Known rows, with every step that occurs
gitaf redus vutesip: [-1.33 -2.42 -1.66 -2.60 -3.64  3.99  0.15 -1.60  2.09 -0.13 -0.37 -3.63
  4.20  0.12  3.55  0.19 -2.60  1.43  0.66  3.81  1.60 -0.78 -0.67 -1.02
  1.22]
redus vutesip sabo gitaf pelupor gokonez: [-3.69 -3.90 -1.77 -2.13 -4.66  0.87 -4.51  1.08 -1.30  1.84 -2.03 -1.67
  0.90 -0.41  2.66  0.77  3.43  1.04  4.37  5.96 -0.43 -3.24 -2.32  4.14
  1.12]
gitaf pelupor gokonez redus: [-1.90  0.62 -2.95  3.33 -0.80  3.17 -2.21 -2.11 -2.21  0.84  3.02  1.92
  3.30 -0.61 -2.10  3.34  0.39 -0.86  1.26  0.62  0.15 -3.15  3.50  2.09
  3.20]
gokonez redus vutesip: [ 0.97 -0.13 -1.11  0.51 -3.64  1.45 -0.32  1.79 -2.56  0.88  2.72  0.30
  0.27 -2.02  2.61  1.21 -0.30  0.60  2.54  0.14  3.02 -4.50  3.26 -3.15
  0.62]
pelupor gitaf zuzo: [-2.44  0.42  1.46 -2.33  0.93 -0.70 -1.33  1.93  3.68 -0.18 -0.06  0.99
 -2.63 -3.38  1.63  1.59  3.78 -0.74 -1.74  0.44  1.50  0.91  2.05 -0.47
  4.49]
gokonez redus: [ 0.85  1.64 -0.18  2.05 -0.61  0.54 -0.25  0.76 -1.65  1.24  2.99  0.32
 -0.27 -1.77 -0.44  0.76 -0.09 -0.18  1.25 -1.66  2.11 -4.00  4.59 -2.00
  0.38]
loram zuzo vutesip sabo gokonez: [-0.62 -3.36 -0.95 -2.22  2.35 -1.55 -3.87  0.84  0.02  6.50 -1.62 -2.08
 -0.80 -1.49 -1.09 -1.61  0.94  6.92  1.01  1.62  3.85 -1.10 -0.75  2.44
  4.09]
gitaf pelupor gokonez redus vutesip: [-1.91 -0.44 -3.66  2.31 -2.75  3.81 -2.31 -1.50 -2.76  0.64  2.74  1.79
  3.72 -0.87 -0.06  3.60  0.24 -0.40  2.08  1.83  0.77 -3.47  2.72  1.37
  3.34]
zuzo gitaf pelupor gokonez redus vutesip: [-1.30 -4.07 -5.62  3.10 -1.98  2.64 -1.86  1.05 -1.30  0.62  1.63  2.19
  3.32 -4.56 -1.37 -2.00 -1.17  0.96 -0.72  1.12  0.96 -3.01  1.70  1.26
  2.52]
pelupor gokonez: [-3.34 -2.10 -1.45  0.45 -1.28  0.07 -0.17  0.04 -2.83  0.79  1.29 -1.38
  2.99  0.19  1.21  1.54 -0.05 -0.42  2.02 -0.04  0.65 -1.59 -0.79  2.68
  0.46]
gitaf pelupor: [ 0.15  1.36 -1.67  1.56  0.54  2.75 -1.91 -2.71  1.10 -0.54 -0.02  2.77
  1.09  0.34 -2.69  1.67  0.39 -0.47 -1.11  1.75 -1.55  0.62  1.21  1.26
  2.58]
gitaf pelupor gokonez: [-2.49 -0.37 -2.82  1.93 -0.52  2.79 -2.06 -2.66 -1.18  0.09  1.07  1.66
  3.51  0.47 -1.80  2.92  0.38 -0.75  0.54  1.71 -1.12 -0.49  0.65  3.36
  3.00]
sabo gokonez redus vutesip zuzo: [ 1.39  0.70 -0.88  0.15 -4.23  3.37 -3.42  3.05 -0.83  5.08 -0.84 -3.42
 -1.31 -0.57  1.35  0.40  1.21  2.15  3.25 -2.93  1.68 -4.27  3.31 -0.33
  1.66]
redus vutesip zuzo: [-0.39 -2.98 -0.52 -2.96 -4.57 -0.50 -0.06  1.51  0.12  1.42 -1.52  0.76
  0.15  2.35  4.79 -1.50  2.16  1.86  1.34  1.17 -0.88 -0.03 -2.94 -0.58
  1.62]
zuzo gitaf: [ 0.20 -3.48 -2.55  1.47  0.69 -0.53  0.06  2.09  1.00  0.14 -0.56  0.64
  0.36 -3.86 -1.64 -4.95 -1.24  1.20 -2.52 -0.56  0.21 -0.22 -0.30  0.26
 -0.11]
sabo gitaf redus vutesip zuzo loram: [-2.93 -1.93 -2.28 -3.16 -3.82  1.38 -2.82 -0.22  4.43  1.10 -0.17 -4.69
  1.03 -1.23  2.11 -4.67 -0.17 -0.81  3.32  1.85 -0.86 -2.35 -1.53  2.51
  0.06]
gokonez redus vutesip zuzo loram: [ 0.92  0.56 -1.09 -0.61 -3.69 -0.85  0.08  1.91 -1.24  2.77  3.14  1.60
 -0.89 -0.09  3.53 -1.33  1.14  0.70  2.57 -2.39  0.14 -4.11  1.77 -3.06
  2.30]
sabo vutesip zuzo gitaf: [-0.36 -5.37 -1.48  0.16  1.11  0.74  1.22  2.59  1.59  3.03 -0.41 -0.52
 -0.70  0.72 -0.31 -6.02 -0.94  4.20 -1.32  1.11 -2.43  0.18 -4.15 -1.62
  0.77]
loram zuzo vutesip redus: [-0.96 -1.88 -2.36 -0.55  5.32 -1.40 -1.56 -1.37 -0.63  4.47  0.50 -1.57
  0.48 -2.06 -0.09 -1.56 -0.65  4.78 -0.32 -0.15  4.72 -1.15 -1.58  1.04
  1.22]
gokonez redus vutesip zuzo: [ 0.50 -0.78 -0.57 -0.25 -4.22  0.16 -0.26  2.01 -1.57  2.29  1.92  0.88
 -0.15  0.18  3.41 -0.50  1.71  1.26  2.29 -0.78  1.39 -4.06  2.13 -2.49
  1.58]
loram zuzo gitaf redus vutesip sabo: [ 0.32 -3.91 -4.18 -3.38  0.47 -2.28 -0.90  0.35  1.69  2.66 -2.39 -1.47
  2.62 -3.48  1.15 -3.64 -2.30  5.60 -1.35  3.93  3.91 -1.81 -0.96  0.65
  2.07]
redus vutesip zuzo loram: [ 0.04 -1.43 -1.08 -3.33 -3.95 -1.81  0.40  1.43  0.55  1.95  0.16  1.55
 -0.66  2.10  4.96 -2.70  1.51  1.12  1.69 -0.88 -2.38  0.01 -3.39 -1.21
  2.35]
gokonez redus vutesip sabo: [ 0.17 -0.66  0.25 -0.35 -3.57 -0.07 -1.14  2.18 -2.86  2.79  1.28 -0.15
 -0.68 -0.77  3.12  1.43  2.10  2.03  2.96  1.78  1.90 -5.23  2.37 -2.00
  1.26]
gitaf zuzo vutesip redus: [-4.01 -0.54  0.73 -1.28  3.01 -2.38 -0.94 -0.10 -1.05  5.23  2.32 -0.29
 -1.40 -2.18  0.71  0.07  2.53  0.93 -1.64 -1.62  1.64 -1.40 -2.96  1.31
  2.95]
loram zuzo gitaf pelupor gokonez redus: [ 0.75 -1.40 -6.23  1.27  2.09 -1.40 -1.65 -0.19 -1.04  1.78  1.11  2.44
  2.81 -5.14 -2.92 -1.61 -2.43  2.97 -1.23  0.35  4.07 -3.08  3.02  1.51
  2.83]
loram zuzo vutesip: [-0.18 -3.57 -2.21 -1.59  2.76 -1.56 -1.35 -0.34  0.08  3.05  0.93  0.59
  0.70 -2.27 -1.01 -2.31 -1.47  4.98 -0.14  1.15  4.63  0.18 -0.71  0.46
  3.29]

Rows
[-4.10 -2.64  2.34 -3.12  0.45 -4.24 -1.56  1.38 -0.61  5.73  1.48  1.47
 -2.17 -1.11  0.33 -0.32  4.09  2.46 -0.96  1.28  0.33 -0.84 -2.94  1.89
  5.52] -> gitaf zuzo vutesip sabo
[-1.68  0.25 -2.32  0.99 -0.48  2.53 -4.90 -1.18  2.57 -0.77 -0.62 -0.66
 -0.31 -2.69 -3.70 -1.22  1.12 -2.33  1.76  2.54 -0.87 -1.41  1.31  4.28
 -0.39] -> sabo gitaf pelupor
[-1.11 -5.07 -2.90 -1.03 -2.64  3.07 -2.27  1.80  2.71  3.20 -3.08 -4.74
  2.33 -3.20  0.95 -4.31 -1.52  4.07 -0.94  2.58  0.94 -1.91 -0.79  1.30
  1.47] -> zuzo gitaf redus vutesip sabo gokonez
[-2.81 -3.67 -0.06 -2.49 -2.34  4.81 -1.61  0.05  6.56 -0.43 -1.90 -2.97
  1.51 -0.30  4.75 -0.97  1.94  1.91 -0.33  3.51  1.21  1.21  1.24 -1.04
  4.20] -> pelupor gitaf redus vutesip zuzo
[-2.75 -1.50  1.48 -1.47 -0.62 -2.14 -4.15  1.39  0.81  2.72 -2.60 -3.06
 -2.52 -0.43 -0.33 -1.62  4.51  0.70  2.77  3.44 -1.39 -2.82 -1.24  4.39
 -0.89] -> vutesip sabo gitaf
[-0.93 -5.38 -3.86 -0.50 -2.23  2.74  0.23  0.84  2.74  0.03 -0.77 -2.22
  3.63 -3.83  1.16 -4.88 -3.37  2.32 -1.98  2.50  1.49 -0.87 -0.90 -0.44
  0.81] -> zuzo gitaf redus vutesip
[-2.70 -4.76 -1.56 -3.09  2.02 -1.37 -3.84 -0.73  2.15  4.91 -0.73 -3.24
  0.93 -2.37 -0.92 -3.35  0.12  5.71  1.36  4.38  4.22 -1.81 -1.17  3.35
  3.13] -> loram zuzo vutesip sabo gitaf redus
[ 0.92 -2.34 -4.64 -1.67  2.41 -1.64 -0.08 -0.51  2.45  1.24 -1.08 -1.04
  2.99 -4.22 -1.25 -4.01 -4.15  4.04 -2.53  1.46  4.21 -0.98  0.59  0.46
  1.41] -> loram zuzo gitaf redus
[-6.34 -6.96 -0.41  0.69 -0.20  1.73 -5.79 -0.04  0.17  4.98  0.58 -1.96
  0.59 -1.25 -1.96 -2.50  3.95  2.97  2.65  4.34 -0.23 -1.75 -2.15  5.95
  3.72] -> zuzo vutesip sabo gitaf pelupor gokonez
[-2.78  0.89 -0.30 -2.45 -1.00 -3.04 -3.05  1.56  1.21  0.89  0.29 -1.38
 -2.52 -4.12 -1.16 -1.21  2.03 -2.82  1.45  0.42  0.70 -2.70 -0.45  3.63
 -0.34] -> sabo gitaf zuzo
[-2.39 -4.27  1.38  1.10 -0.10  2.40 -4.66  2.07 -0.66  7.67  0.48 -3.25
 -1.58 -0.95 -1.30 -1.66  2.96  5.30  2.08  0.41  1.39 -2.77  0.74  1.90
  4.11] -> zuzo vutesip sabo gokonez redus
[-0.88 -0.37 -0.66  1.38  4.67  3.00  0.85 -0.42 -1.09  2.86  0.37 -4.41
 -0.56  0.74  0.89 -0.07 -1.53  2.21  0.27  0.99 -0.56 -1.75 -3.65 -1.81
 -3.06] -> sabo vutesip redus
[-0.42 -2.86 -2.20  1.11  0.03 -0.72 -1.23  0.36  2.87  2.08 -1.67  3.31
  0.27  0.60 -1.76 -5.43  2.40  1.86 -3.03 -0.81 -3.28  0.81 -1.29  1.86
  3.29] -> vutesip zuzo gitaf pelupor
[-0.14  1.05  0.28 -1.83 -0.13 -3.69  0.68  0.24  1.95  2.92  0.77  1.85
 -1.68  3.11  1.57 -3.95  2.39  0.14  0.18 -3.85 -4.49  0.62 -2.37  0.16
  2.74] -> vutesip zuzo loram
[-2.45 -2.28 -2.37  0.92 -4.21  1.24 -0.34  1.46 -4.77  1.46  3.44 -1.17
  3.17 -1.44  3.30  2.47 -0.29  0.12  4.00  0.10  2.99 -5.16  1.84  0.22
  0.85] -> pelupor gokonez redus vutesip
[-0.68 -0.40 -1.15  0.41 -3.74  1.52 -3.92  1.33 -1.34  2.32  0.95 -0.23
 -0.74 -2.17  0.96  0.96  2.76  0.78  3.78  3.27  1.29 -5.90  3.12  0.33
  1.24] -> gokonez redus vutesip sabo gitaf pelupor
[-3.30 -3.20 -1.72 -2.82 -4.31  2.43 -3.25 -0.28  4.09  0.69 -1.48 -5.32
  1.64 -1.11  2.05 -3.74  0.31 -0.16  2.98  3.48  0.39 -2.21 -1.20  3.10
 -0.57] -> sabo gitaf redus vutesip zuzo
[-1.06 -3.86 -3.00  0.78  0.27  1.94  0.24 -0.03  3.44  0.31 -0.52 -2.29
  3.16 -3.52 -1.30 -5.17 -3.18  1.76 -2.97  1.09  0.71 -0.58  0.16  0.46
  0.64] -> zuzo gitaf redus
[-2.53 -2.39 -0.46 -2.98 -1.91  3.72 -1.20 -0.03  7.00 -0.01 -0.58 -2.35
  0.92 -0.64  4.86 -1.91  1.54  1.25  0.00  1.93 -0.01  1.20  0.90 -1.55
  4.78] -> pelupor gitaf redus vutesip zuzo loram
[-0.71  4.22  0.12 -3.61  0.67 -5.91  1.07  0.68 -0.04  2.34  3.20  2.82
 -2.57 -1.87  0.76  0.36  0.81 -2.06 -0.96 -3.30 -1.56 -0.76 -1.48 -0.32
  3.54] -> gitaf zuzo loram
[-3.25 -1.53 -4.03  1.44 -3.49  3.45 -5.22 -0.17 -0.57  0.07  1.56 -1.35
  1.70 -3.66 -1.19  0.32  0.92 -2.18  4.45  2.81  1.15 -4.76  2.29  4.28
  0.27] -> sabo gitaf pelupor gokonez redus vutesip
[-1.55 -4.07 -1.44 -0.59 -0.70 -0.50  0.17  0.33  4.14  2.57 -1.65 -0.93
  1.81  0.62  0.34 -6.69  0.57  2.52 -2.70 -0.61 -1.77  0.12 -1.71  1.17
  2.24] -> vutesip zuzo gitaf redus
[-2.60 -0.74 -1.65  2.14 -1.78  0.58 -0.36  0.68 -4.22  1.80  3.70 -1.19
  2.71 -1.20  0.94  2.15 -0.12 -0.50  2.95 -1.41  2.24 -4.84  2.89  1.15
  0.75] -> pelupor gokonez redus
[-1.77 -3.82 -4.84  3.04  0.30  1.73 -1.67  0.05  0.14  0.29  0.37  1.96
  3.16 -3.51 -3.07 -2.70 -1.00  0.55 -2.04  0.85 -0.64 -0.67  0.16  2.94
  2.27] -> zuzo gitaf pelupor gokonez
[-2.09 -3.43 -0.09 -3.19 -4.28 -0.65 -3.39  2.37 -0.42  1.71 -2.70 -2.40
 -1.27 -0.75  3.48 -0.91  3.30  1.53  3.86  5.00  0.08 -2.76 -2.52  2.19
 -0.44] -> redus vutesip sabo gitaf
[-3.41 -3.34 -0.17  2.18  3.90  2.31 -1.71 -1.13 -0.52  4.39  1.55 -2.79
  0.10 -0.89  0.25 -2.14  1.11  2.70 -0.30 -0.96  1.50 -0.73 -2.49  1.14
  0.42] -> zuzo vutesip redus
[-3.52 -6.04  1.76 -0.14  0.76  0.07 -2.48  0.88  0.02  5.09  0.42 -0.69
 -0.76  0.40 -0.24 -2.50  3.17  4.64  0.58  2.71 -0.03 -0.14 -2.60  1.76
  3.76] -> zuzo vutesip sabo
[-2.79 -4.51 -3.19  1.10 -4.38 -0.02 -0.40  2.71 -3.52  2.79  2.44 -0.27
  2.99 -1.63  3.09 -1.41  0.60  1.34  2.54 -0.93  1.84 -5.03  0.83  0.84
  1.79] -> pelupor gokonez redus vutesip zuzo gitaf
[-3.29 -2.15  0.88 -2.26  0.41 -2.66 -0.74  0.98 -0.29  3.83  2.83  1.78
 -1.12 -2.35 -0.12 -0.56  1.69  1.12 -1.33 -0.25  1.60 -0.06 -2.04  0.79
  4.94] -> gitaf zuzo vutesip
[ 1.59  2.61 -0.58  2.03 -1.20  3.65 -3.40  1.98 -0.84  4.13  0.14 -4.03
 -1.46 -2.10 -1.54  1.33 -0.28  1.04  2.29 -3.66  2.21 -4.16  5.35  0.13
  0.70] -> sabo gokonez redus
[ 1.86 -2.00 -4.22 -1.03  2.72 -3.58 -0.18  1.19  0.60  1.09 -1.18  1.24
  0.64 -4.55 -1.60 -3.88 -2.60  3.55 -2.15  0.12  3.77 -0.66  0.29  0.32
  0.84] -> loram zuzo gitaf
[ 1.69  1.19 -1.42  0.75 -3.69  4.38 -3.44  2.89 -1.58  3.78 -0.23 -3.95
 -0.90 -2.42  0.71  1.67 -0.45  1.64  3.37 -2.26  2.94 -4.48  4.15 -0.77
  0.72] -> sabo gokonez redus vutesip
[ 0.34 -2.23 -6.03  0.13  2.36 -1.75 -1.52 -0.52 -0.15  1.13 -0.43  2.34
  2.96 -4.24 -2.75 -1.99 -2.37  3.09 -1.74  1.25  3.05 -1.13  0.60  2.46
  2.64] -> loram zuzo gitaf pelupor gokonez
[-2.56 -3.15 -0.56 -1.94 -1.81  5.94 -1.58 -0.07  5.87 -1.63 -1.30 -3.38
  1.97 -2.13  4.03  0.29  0.37  1.25 -0.14  4.25  2.51  0.95  2.08 -1.58
  3.35] -> pelupor gitaf redus vutesip
[-1.71 -3.07 -3.02  2.40 -1.04 -0.30 -1.42  0.67  0.64  3.10  0.66  2.64
  1.63 -0.22 -1.31 -4.18  2.36  1.46 -1.42 -1.58 -1.93 -1.92  0.70  2.27
  3.72] -> vutesip zuzo gitaf pelupor gokonez redus
[-2.25 -1.03 -3.16  1.72 -3.29  2.74 -2.30 -1.38 -2.05  1.83  2.03  2.30
  3.27  0.85  0.57  2.38  1.87  0.21  1.99  1.04 -0.45 -3.12  1.77  1.87
  4.25] -> gitaf pelupor gokonez redus vutesip zuzo
[-0.85 -1.11 -0.27 -0.46 -4.05  0.15 -2.98  2.63 -1.95  2.64  0.87 -1.65
 -1.37 -2.36  2.32  0.08  2.64  1.02  4.35  2.37  2.13 -6.23  2.56 -0.25
  0.04] -> gokonez redus vutesip sabo gitaf
[-2.38  2.55 -0.86 -3.11 -0.35 -4.41 -2.48  1.52  1.60  1.46  1.90 -0.60
 -3.34 -4.42 -0.86 -2.38  1.38 -3.63  1.83 -1.58 -0.95 -2.54 -0.86  3.09
  0.46] -> sabo gitaf zuzo loram
[-1.45 -1.68 -1.47 -3.63 -3.71  1.54  0.61 -1.52  3.35  1.75  0.17 -2.36
  2.93  2.11  4.51 -2.41 -1.08  1.63  0.79  1.30 -1.19 -0.42 -2.23 -0.89
  2.88] -> gitaf redus vutesip zuzo loram
[-3.26 -3.50  0.60 -2.66 -1.79  4.58 -2.26  0.27  5.52  0.00 -2.36 -3.77
  1.16 -1.16  4.44  0.60  2.30  2.48  0.27  5.56  1.65  0.23  1.44 -0.70
  3.83] -> pelupor gitaf redus vutesip sabo
[ 1.48 -1.04 -2.18  0.85 -3.93  3.15 -3.47  4.12 -0.35  4.99 -1.06 -3.12
 -1.20 -2.53  0.54 -2.21  0.47  2.85  1.90 -3.27  1.83 -4.39  3.18 -0.19
  1.60] -> sabo gokonez redus vutesip zuzo gitaf
[-2.22 -2.85 -0.06 -3.36 -3.59  2.34 -0.69 -1.26  1.81  1.84 -1.77 -4.09
  3.19  1.36  4.15  0.41 -0.19  2.85  1.19  5.38  0.48 -1.54 -1.58  0.10
  1.87] -> gitaf redus vutesip sabo
[-1.76 -2.20 -0.35 -3.17 -3.98  4.05 -2.45 -0.52  1.94  3.34 -2.88 -6.29
  2.61  0.98  3.37  0.74 -0.25  3.42  1.89  4.26  0.86 -2.05 -0.81  1.10
  1.99] -> gitaf redus vutesip sabo gokonez
[ 0.66 -2.54 -1.86  0.51 -3.78 -0.09 -0.31  3.06 -1.02  2.42  1.61  1.22
 -0.02 -1.76  2.62 -2.96  1.04  1.91  1.06 -1.05  1.48 -4.24  1.96 -2.41
  1.54] -> gokonez redus vutesip zuzo gitaf
[-2.79 -2.91  0.48 -2.49 -2.19  6.21 -3.92  0.94  5.80  1.52 -3.55 -5.98
  0.58 -1.47  3.79  0.92  2.25  3.05  0.88  4.36  1.81 -0.16  2.24  0.31
  4.02] -> pelupor gitaf redus vutesip sabo gokonez
[-3.16 -1.17  1.98 -1.87 -0.19 -2.27 -3.35  2.51 -1.27  7.91  1.86 -0.65
 -2.84 -2.51 -0.47  0.50  4.06  3.06  0.36 -0.76  1.73 -3.43  0.23  1.73
  5.98] -> gitaf zuzo vutesip sabo gokonez redus
[ 0.30 -2.41 -4.00  2.75  1.11  1.71 -1.55  0.02  1.88 -0.36 -0.48  2.93
  1.31 -3.65 -3.77 -3.64 -0.94  0.88 -3.40  0.80 -1.04  0.32  0.63  1.28
  1.83] -> zuzo gitaf pelupor
[-1.90 -5.65 -3.80 -0.87 -4.49  0.62 -1.15  1.50 -0.19  1.64 -1.17  1.98
  2.49  0.13  2.97 -3.07  1.57  2.19  0.21  1.71 -1.14 -0.61 -2.98  1.53
  3.11] -> redus vutesip zuzo gitaf pelupor gokonez
